Known rows, with every step that occurs
mufabas, nogog, vobe, bave: [ 2.25 -2.29  0.08 -1.09  0.92  0.08 -0.98  1.24  0.70 -0.65 -1.19 -0.13
  1.24  2.32  4.80  1.23 -2.19  0.43 -2.51 -0.82  0.94  1.47 -1.45 -0.54
  1.94]
doru, nudak, mufabas, bave, vobe, nogog: [ 1.77  0.56  0.40  1.43 -0.67  2.14  0.53  2.16  0.15 -2.40 -1.80  4.87
 -1.57  0.88 -2.76 -1.70 -1.19 -0.34 -4.71  1.10  3.65  0.34  0.11  1.42
  0.27]
doru, bave, mufabas: [ 0.26 -0.25  0.24 -0.14  0.98  1.97 -0.57 -1.09  0.45 -1.05 -0.21 -2.07
  1.17 -0.51  0.97  0.61 -1.56  0.23 -0.19 -0.45  0.99 -1.05  0.77  1.82
 -0.27]
vobe, bave, doru, nogog, mufabas, nudak: [ 3.52 -2.33 -0.31 -1.03 -0.64  0.33 -2.14 -0.22  0.97  1.37  0.00 -2.12
 -0.82  0.31 -3.41 -0.88 -0.49 -0.22  3.03  0.39  3.27  0.86 -0.92 -1.10
 -0.51]
bave, doru, nogog, mufabas, nudak: [ 1.66 -0.60 -0.23 -0.49 -0.92  1.10 -1.71 -0.78  0.70  1.19  0.24 -1.88
 -0.76 -0.10 -4.37 -1.52  0.00 -0.49  3.43  1.29  2.67 -0.18 -0.37 -0.34
 -0.73]
vobe, bave, doru, nogog, mufabas: [ 2.55 -1.66  0.19 -0.95 -1.90 -0.28 -2.06  0.37  1.10 -0.10 -0.53  0.10
 -1.85  1.39 -3.09 -0.98 -0.46 -0.19  2.85  0.68  4.41  1.02 -0.20 -0.84
 -0.15]
doru, nogog, mufabas: [-0.17  0.38  0.69 -0.50 -1.93  1.24 -1.29  0.18  0.61  0.42 -0.26  0.55
 -0.57  0.67 -2.94 -1.09 -0.90 -0.15  2.66  1.55  3.44 -0.01  0.46  0.36
  0.02]
nudak, doru, nogog, mufabas, bave, vobe: [ 1.20  0.61  0.98 -0.64 -2.69  2.94 -0.10  0.66  1.34  2.25 -0.28  3.51
 -0.73 -0.96 -4.75 -0.64 -1.28 -0.99  0.39  1.65  4.17 -0.08  1.07 -0.04
  0.79]
nogog, mufabas: [-0.15 -0.27  0.36 -0.21 -0.94  1.47  0.23 -0.11  0.56  0.51 -0.92  0.47
 -0.65  1.07 -1.85 -0.90 -0.81  0.13  1.05  1.73  3.17 -0.17 -0.87  0.73
  0.47]
vobe, bave, mufabas, nudak, doru, nogog: [ 3.61 -2.29  0.33 -1.95  0.94  2.53 -2.28 -0.77  0.93  2.50  0.39 -4.61
  2.57 -2.26  0.23  1.95 -2.67 -1.23  2.04  0.81 -0.70  0.15  1.74  0.40
 -0.58]
bave, vobe, nogog, mufabas: [ 1.32 -1.75  0.11  0.24 -0.14  1.28  1.63  0.76  0.42 -0.27 -1.60  2.59
 -1.73  0.51 -3.21 -1.66 -0.40 -0.40 -2.12 -0.92  2.65  0.75  0.92  1.56
 -0.02]
doru, nudak, mufabas, nogog, vobe, bave: [ 2.51 -1.18  0.04 -0.30  0.88  0.02 -1.11  2.46  0.37 -2.84 -2.17  1.30
  0.98  2.57  3.14  0.49 -2.17  1.58 -2.55  0.92  1.89  2.05 -2.26 -0.79
  1.98]
vobe, bave, mufabas: [ 3.12 -2.23  0.42 -1.13  0.73  1.27 -1.51 -0.22  0.64  0.08 -1.03 -2.30
  0.48  0.35  2.14  1.37 -2.29 -0.13 -0.79  0.18  1.79  0.46 -0.10  1.14
 -0.01]
mufabas, bave, doru: [ 0.74  0.63  0.27  0.36 -1.77  1.74 -1.10 -0.41  0.81 -0.03 -0.11  1.13
 -1.46  1.56 -0.72 -0.72 -0.80 -1.21 -0.75  2.14  3.82 -1.06 -0.97  0.51
  0.33]
doru, bave, mufabas, nudak: [ 1.26 -0.88 -0.28 -0.27  2.32  2.60 -0.71 -1.68  0.32  0.41  0.18 -4.19
  2.26 -1.56  0.42  0.67 -1.54  0.17  0.03 -0.75 -0.33 -1.27  0.11  1.61
 -0.66]
nudak, doru, bave, mufabas, nogog: [ 0.70 -0.28  0.01 -0.79  1.96  2.53  1.50 -1.05  0.70 -0.38 -1.59 -1.62
  2.57 -1.74  2.29  1.86 -1.53 -0.18 -0.86  0.25 -0.62 -0.32  0.88  0.71
  1.08]
vobe, nogog, mufabas: [-0.72 -0.92  0.30  0.42 -0.37  1.23  1.17  0.25  0.33 -0.07 -0.82  0.65
 -0.83  1.65 -1.82 -1.53 -0.92 -0.84  0.31  0.85  1.84 -0.23  0.56  1.98
 -0.09]
mufabas, nogog: [ 1.13 -0.12 -0.01 -0.53  0.43  1.32  0.59  0.01  0.27 -0.79 -2.20  0.75
  0.42  0.53  1.80  0.49 -0.71  0.18 -2.18  0.97  1.68  0.57 -1.03 -0.12
  1.40]
doru, nudak, mufabas, bave: [ 0.20  2.02  0.68  1.01 -1.53  2.32 -0.92  1.17  0.31 -1.53 -1.11  2.75
 -0.56  1.47 -1.50 -0.90 -1.62  0.34 -1.41  3.76  4.23 -0.54 -1.60  0.72
  0.78]
nudak, doru, bave, vobe, nogog: [ 0.54 -1.53 -0.13  0.11  0.81  2.32  2.00  0.17  0.69 -0.65 -0.61  2.28
  0.64 -1.48 -1.89 -0.25 -0.78 -0.99 -2.48 -1.45 -0.29 -0.13  3.50  1.30
  0.05]
vobe, nogog, mufabas, nudak, doru: [-0.21 -1.74 -0.10 -0.09  0.78  2.70  1.86 -0.64  0.53  2.42 -0.03 -1.41
  1.11 -0.55 -2.57 -0.78 -1.28 -1.90  1.47  1.70 -0.76 -0.71  1.05  1.57
 -0.22]
nogog, vobe: [-0.50 -0.62  0.45 -0.32 -0.36  1.19 -1.94  0.32  0.48 -0.36  0.67 -0.34
  1.02  1.92  2.21  0.05 -2.17 -0.25 -0.49  0.46  0.58 -0.47  0.08  1.17
  0.62]
nudak, mufabas, bave, vobe, nogog: [ 2.06  0.07  0.05  1.23 -0.29  2.89  0.36  1.25  0.19 -0.74 -0.47  3.88
 -0.88  0.84 -1.56 -1.80 -1.21 -0.31 -5.75 -0.74  3.15 -0.23 -0.26  0.92
  0.15]

Rows
[ 3.11 -1.17 -0.22  0.12 -0.56  0.01 -1.58  1.13  0.48 -2.86 -2.02  1.14
 -1.49  1.57 -1.62 -0.62 -0.61  0.77 -0.28  2.32  3.79  1.32 -1.42 -0.73
  0.22] : vobe, bave, doru, nudak, mufabas
[ 1.32  0.91 -0.03  0.26  0.42  1.20  0.37  1.27 -0.09 -2.97 -3.27  2.10
  0.18  0.81  0.10 -0.20 -0.74  1.27 -2.15  2.63  2.66  1.20 -1.84 -0.47
  1.48] : doru, nudak, mufabas, nogog
[ 2.13  0.58 -0.48  0.45  0.11  0.44  0.10  0.87  0.10 -3.63 -3.31  1.79
 -1.05  1.10 -0.88 -0.68  0.18  0.88 -1.61  2.67  3.13  1.25 -2.05 -0.86
  1.07] : bave, doru, nudak, mufabas, nogog
[ 3.94 -2.11  0.12 -1.27  1.73  0.93 -0.19  0.12  0.54 -0.52 -2.62 -1.79
  0.85  0.31  3.82  1.89 -1.89  0.29 -2.44 -0.19  1.56  1.34 -1.17  0.29
  1.12] : vobe, bave, mufabas, nogog
[ 0.53  1.58  0.33  0.80 -1.04  3.07 -1.16  0.20  0.33  0.09  0.23  1.80
  0.13  1.39 -0.30 -1.05 -1.58  0.21 -2.58  1.78  3.67 -1.13 -2.00  0.12
  0.58] : nudak, mufabas, bave
[ 1.52 -2.13 -0.67  0.43  1.73  1.84  2.08 -0.06  0.45  0.26 -0.57  0.52
  0.03 -0.94 -4.01 -1.73 -0.10  0.13 -1.76 -2.56  1.18 -0.02  0.63  1.23
 -0.40] : doru, bave, vobe, nogog, mufabas, nudak
[ 1.84 -1.69  0.02  0.15  0.27  1.47  0.74  0.74  0.19 -1.02 -1.39  2.22
 -0.97  0.06 -1.12 -0.85 -0.71 -0.85 -3.81 -1.11  1.34  0.49  1.81  1.62
 -0.18] : bave, vobe, nogog
[-0.13 -0.68  0.19 -0.76  2.08  2.11  0.36 -0.39  0.80 -0.59 -0.21 -2.15
  3.53 -0.35  4.39  1.96 -2.56 -0.20 -0.83 -0.72 -1.87 -0.41  0.90  1.08
  1.37] : nudak, doru, bave, mufabas, nogog, vobe
[ 1.79 -2.15  0.30 -0.50 -0.84 -0.94 -2.39  1.42  0.94 -2.43 -0.97  0.11
 -1.00  2.74  0.89  0.25 -1.74 -0.20  0.97  1.50  2.11  1.24 -0.20  0.53
  0.59] : nogog, vobe, bave, doru, nudak
[ 2.98 -1.61  0.11 -1.01 -1.48 -0.02 -3.02  0.20  0.92 -0.71 -0.33 -0.32
 -1.15  0.89 -1.07 -0.13 -0.76 -0.48  1.32  0.35  3.12  0.86  0.71 -0.77
 -0.28] : vobe, bave, doru, nogog
[ 2.64 -2.14  0.00 -0.68  0.09 -1.34 -1.11  1.74  0.85 -3.10 -2.49  0.61
 -0.62  2.69  2.63  0.79 -1.33  0.06 -0.79  1.10  2.00  2.10 -1.25 -0.42
  1.71] : mufabas, nogog, vobe, bave, doru, nudak
[ 0.90 -1.75  0.80 -1.58 -1.08  1.16 -3.09  0.98  1.20  1.03  1.33 -0.61
  1.98  0.82  1.62  1.21 -3.05 -1.02  1.86  0.56 -0.04  0.46  2.12 -0.20
  0.68] : nudak, doru, nogog, vobe, bave
[ 4.06 -1.14 -0.52 -0.18  0.45 -0.35 -0.28  1.43  0.40 -3.49 -3.52  1.63
 -1.11  1.54  0.05 -0.10 -0.28  1.19 -1.92  1.83  3.63  2.23 -2.47 -1.62
  1.31] : vobe, bave, doru, nudak, mufabas, nogog
[ 2.89 -3.39  0.18 -1.66  2.10  2.42 -1.96 -0.53  0.99  2.30  1.07 -5.08
  3.46 -0.54  3.42  2.24 -3.68 -1.08  0.38  0.12 -2.21 -0.15  0.44  1.08
  0.16] : nogog, vobe, bave, mufabas, nudak, doru
[-0.50  0.06  0.77 -0.58 -1.37  1.05 -3.46  0.66  0.54 -0.35  1.40 -0.42
  1.11  1.47  1.05 -0.22 -2.28 -0.45  1.09  0.17  0.83 -0.35  1.41  0.71
  0.19] : doru, nogog, vobe
[ 2.39 -2.37 -0.41  0.12  1.12  1.89  1.58  0.22  0.30  1.00 -1.17  0.44
 -0.61 -0.49 -3.60 -1.60 -0.34 -0.52 -2.05 -1.09  1.44  0.44  0.21  1.30
 -0.39] : bave, vobe, nogog, mufabas, nudak
[ 1.16 -0.81  0.36 -0.78  1.57  1.28 -0.97  0.08  0.36 -0.93 -0.92 -2.22
  1.89  1.14  4.96  1.36 -2.48 -0.13 -2.11 -0.47 -0.22  0.27 -0.75  1.42
  1.16] : bave, mufabas, nogog, vobe
[-0.54  0.30  0.80 -0.90 -1.95  2.12 -0.57 -0.06  0.93  1.62  0.04  0.46
  0.41 -0.46 -3.33 -0.36 -1.28 -0.90  3.81  2.65  2.02 -0.24  1.61  0.17
  0.32] : nudak, doru, nogog, mufabas
[-1.05  0.26  0.70  0.89 -1.37  2.02  1.05  0.45  0.60  0.69 -0.22  1.91
 -1.18  2.33 -1.69 -1.69 -1.48 -1.46 -0.54  1.39  3.30 -1.09 -0.29  2.15
  0.35] : vobe, nogog, mufabas, bave
[-0.05  0.92  0.75  0.09 -2.61  1.11 -3.83  0.49  0.99 -0.35  1.88  0.51
 -0.49  2.40  0.17 -0.86 -1.92 -1.33  0.77  0.75  2.73 -1.03  0.34  0.46
  0.23] : mufabas, bave, doru, nogog, vobe
[ 3.34 -3.24  0.11 -1.20  2.13  1.47 -2.70 -0.23  0.64  1.18  0.90 -5.04
  2.46  0.66  3.70  1.52 -3.30 -0.23 -0.64 -1.06 -0.82  0.07 -0.80  1.34
 -0.11] : nogog, vobe, bave, mufabas, nudak
[ 2.18 -1.11  0.00 -0.65  1.72  2.67 -1.15 -1.43  0.20  1.23 -0.22 -4.25
  1.60 -1.15  0.78  0.78 -1.83 -0.59 -0.27  0.86 -0.05 -0.76 -0.36  1.68
 -0.64] : bave, mufabas, nudak
[ 0.86 -0.25  0.17 -0.57 -0.67  1.88 -1.40 -0.43  0.49  1.88  0.27 -1.70
  0.52 -0.40 -3.44 -1.00 -0.88 -0.17  2.86  1.24  2.24 -0.25 -0.22  0.15
 -0.35] : doru, nogog, mufabas, nudak
[ 1.73 -0.60  0.41 -1.37  0.66  3.30 -1.92 -1.30  0.58  2.23  0.60 -4.34
  2.68 -2.73 -0.68  1.32 -2.29 -1.53  2.34  1.71 -1.15 -0.85  2.20  1.05
 -0.82] : bave, mufabas, nudak, doru, nogog
[-0.17  0.35  0.70 -1.01 -1.57  2.29 -1.49 -0.21  0.76  0.91  0.19  0.11
  1.12 -0.99 -1.27  0.47 -1.61 -1.26  2.07  2.28  0.74 -0.41  2.59  0.18
  0.15] : nudak, doru, nogog
[ 0.37 -0.53  0.14 -0.50  0.61  0.87 -0.62  0.63  0.39 -0.87 -0.89  0.15
  1.36  1.88  3.85  0.59 -1.78  0.10 -2.22 -0.03  0.44  0.52 -0.98  0.23
  1.76] : mufabas, nogog, vobe
[ 1.30  1.91  0.22  0.67 -2.25  2.11 -3.03  0.19  0.54 -0.69  0.95  1.59
 -1.01  1.26 -2.33 -1.74 -0.85 -0.29 -0.43  1.60  4.40 -0.88 -0.88 -0.73
 -0.23] : nudak, mufabas, bave, doru, nogog
[-0.14 -0.28  0.34 -0.51  0.92  2.93  0.23 -1.36  0.77  0.14 -0.04 -2.07
  2.22 -1.67  0.56  1.32 -1.91 -0.55  0.88  0.84 -0.40 -1.31  1.97  1.65
  0.00] : nudak, doru, bave, mufabas
[ 3.07 -2.60 -0.34 -0.92  0.65 -0.55 -1.33  0.83  0.89 -1.44 -1.15 -0.35
  0.03  2.64  3.88  0.70 -1.33  0.09 -2.00 -0.81  1.46  1.50 -1.62 -0.93
  1.57] : mufabas, nogog, vobe, bave, doru
[ 1.77 -1.30  0.10 -1.01  1.61  3.52 -0.36 -1.67  0.53  2.25  0.02 -4.37
  2.54 -2.29  0.44  1.54 -2.19 -1.44  0.78  2.02 -1.48 -0.93  0.85  1.49
 -0.34] : bave, mufabas, nudak, doru
[-0.99 -0.02  0.13 -0.35  0.04  2.44  0.54 -0.81  0.83  0.17  0.08  0.19
  1.73 -0.97 -0.51  0.56 -1.16 -0.35  0.76  1.23  0.21 -0.95  1.72  0.50
  0.52] : nudak, doru, bave
[ 1.11 -0.15 -0.08 -0.43  2.02  1.62  0.76 -0.78  0.34 -1.57 -1.82 -1.54
  1.56 -0.52  2.62  1.12 -1.18  0.68 -1.87 -0.86  0.79 -0.08 -0.29  0.98
  0.84] : doru, bave, mufabas, nogog
[ 3.66 -2.01 -0.70 -0.27  1.13  0.01 -1.70  1.14  0.57 -1.99 -0.86  0.10
  0.49  2.79  3.36 -0.09 -1.29  1.16 -3.22 -1.02  1.82  1.53 -2.87 -1.78
  1.47] : nudak, mufabas, nogog, vobe, bave, doru
[ 3.29 -2.59  0.41 -1.50  1.22  1.28 -4.26  0.10  0.69  1.18  1.57 -5.06
  2.55  0.19  2.55  1.31 -3.42 -0.46  0.95 -1.32 -0.50  0.22  0.57  0.90
 -0.53] : doru, nogog, vobe, bave, mufabas, nudak
[-1.03 -1.41 -0.37  0.25  1.47  2.67  2.34 -0.88  0.67  1.72  0.48 -1.39
  1.84 -0.95 -2.95 -0.85 -0.96 -1.17  1.68  0.29 -0.97 -1.14  1.52  1.39
 -0.22] : vobe, nogog, mufabas, nudak, doru, bave
[ 1.51 -0.57  0.40  0.59 -0.67  2.30  0.68  0.86  0.49 -0.16 -0.89  3.45
 -1.37  0.65 -1.10 -1.00 -1.26 -1.42 -4.65 -0.54  2.79 -0.26  0.94  1.77
  0.24] : mufabas, bave, vobe, nogog
[ 1.74  0.50 -0.38  0.08  0.94  1.84  0.25  0.38 -0.05 -1.33 -1.93  1.11
  0.84  0.73  1.36 -0.30 -0.64  1.23 -3.49  0.80  2.11  0.59 -2.23 -0.90
  1.29] : nudak, mufabas, nogog
[ 2.24 -2.01  0.92 -1.34 -0.09  0.67 -4.27  0.75  0.81 -0.26  1.05 -2.92
  1.54  1.22  3.09  1.23 -3.44 -0.39  0.83 -1.09  0.66  0.45  1.23  1.08
 -0.16] : doru, nogog, vobe, bave, mufabas
[ 1.77 -2.08  1.00 -1.82 -0.22  1.56 -3.39  0.44  1.14  0.91  1.33 -3.03
  2.48  0.12  2.68  1.97 -3.78 -1.16  1.85  0.09 -0.71  0.25  2.38  0.89
  0.08] : nudak, doru, nogog, vobe, bave, mufabas
[ 2.04  0.08  0.49 -0.06 -1.23  2.50 -0.23  0.52  0.75  0.44 -0.98  3.25
 -1.09  0.09 -1.21 -0.32 -1.09 -0.44 -3.94  0.38  4.06 -0.16 -0.48  0.61
  0.79] : mufabas, bave, vobe
[ 0.84 -1.00 -0.13 -0.82  0.68  3.12 -0.06 -1.11  0.58  2.40 -0.02 -1.97
  2.11 -1.65 -0.65  0.73 -1.42 -1.19  0.62  2.42 -0.71 -0.76  0.52  0.33
  0.22] : mufabas, nudak, doru
[ 1.67  0.67  0.88 -0.20 -2.63  2.09 -0.85  0.92  0.97  1.11 -0.53  3.64
 -1.72  0.14 -4.41 -1.35 -0.90 -0.22 -0.64  0.40  5.62  0.14 -0.12  0.15
  0.51] : doru, nogog, mufabas, bave, vobe
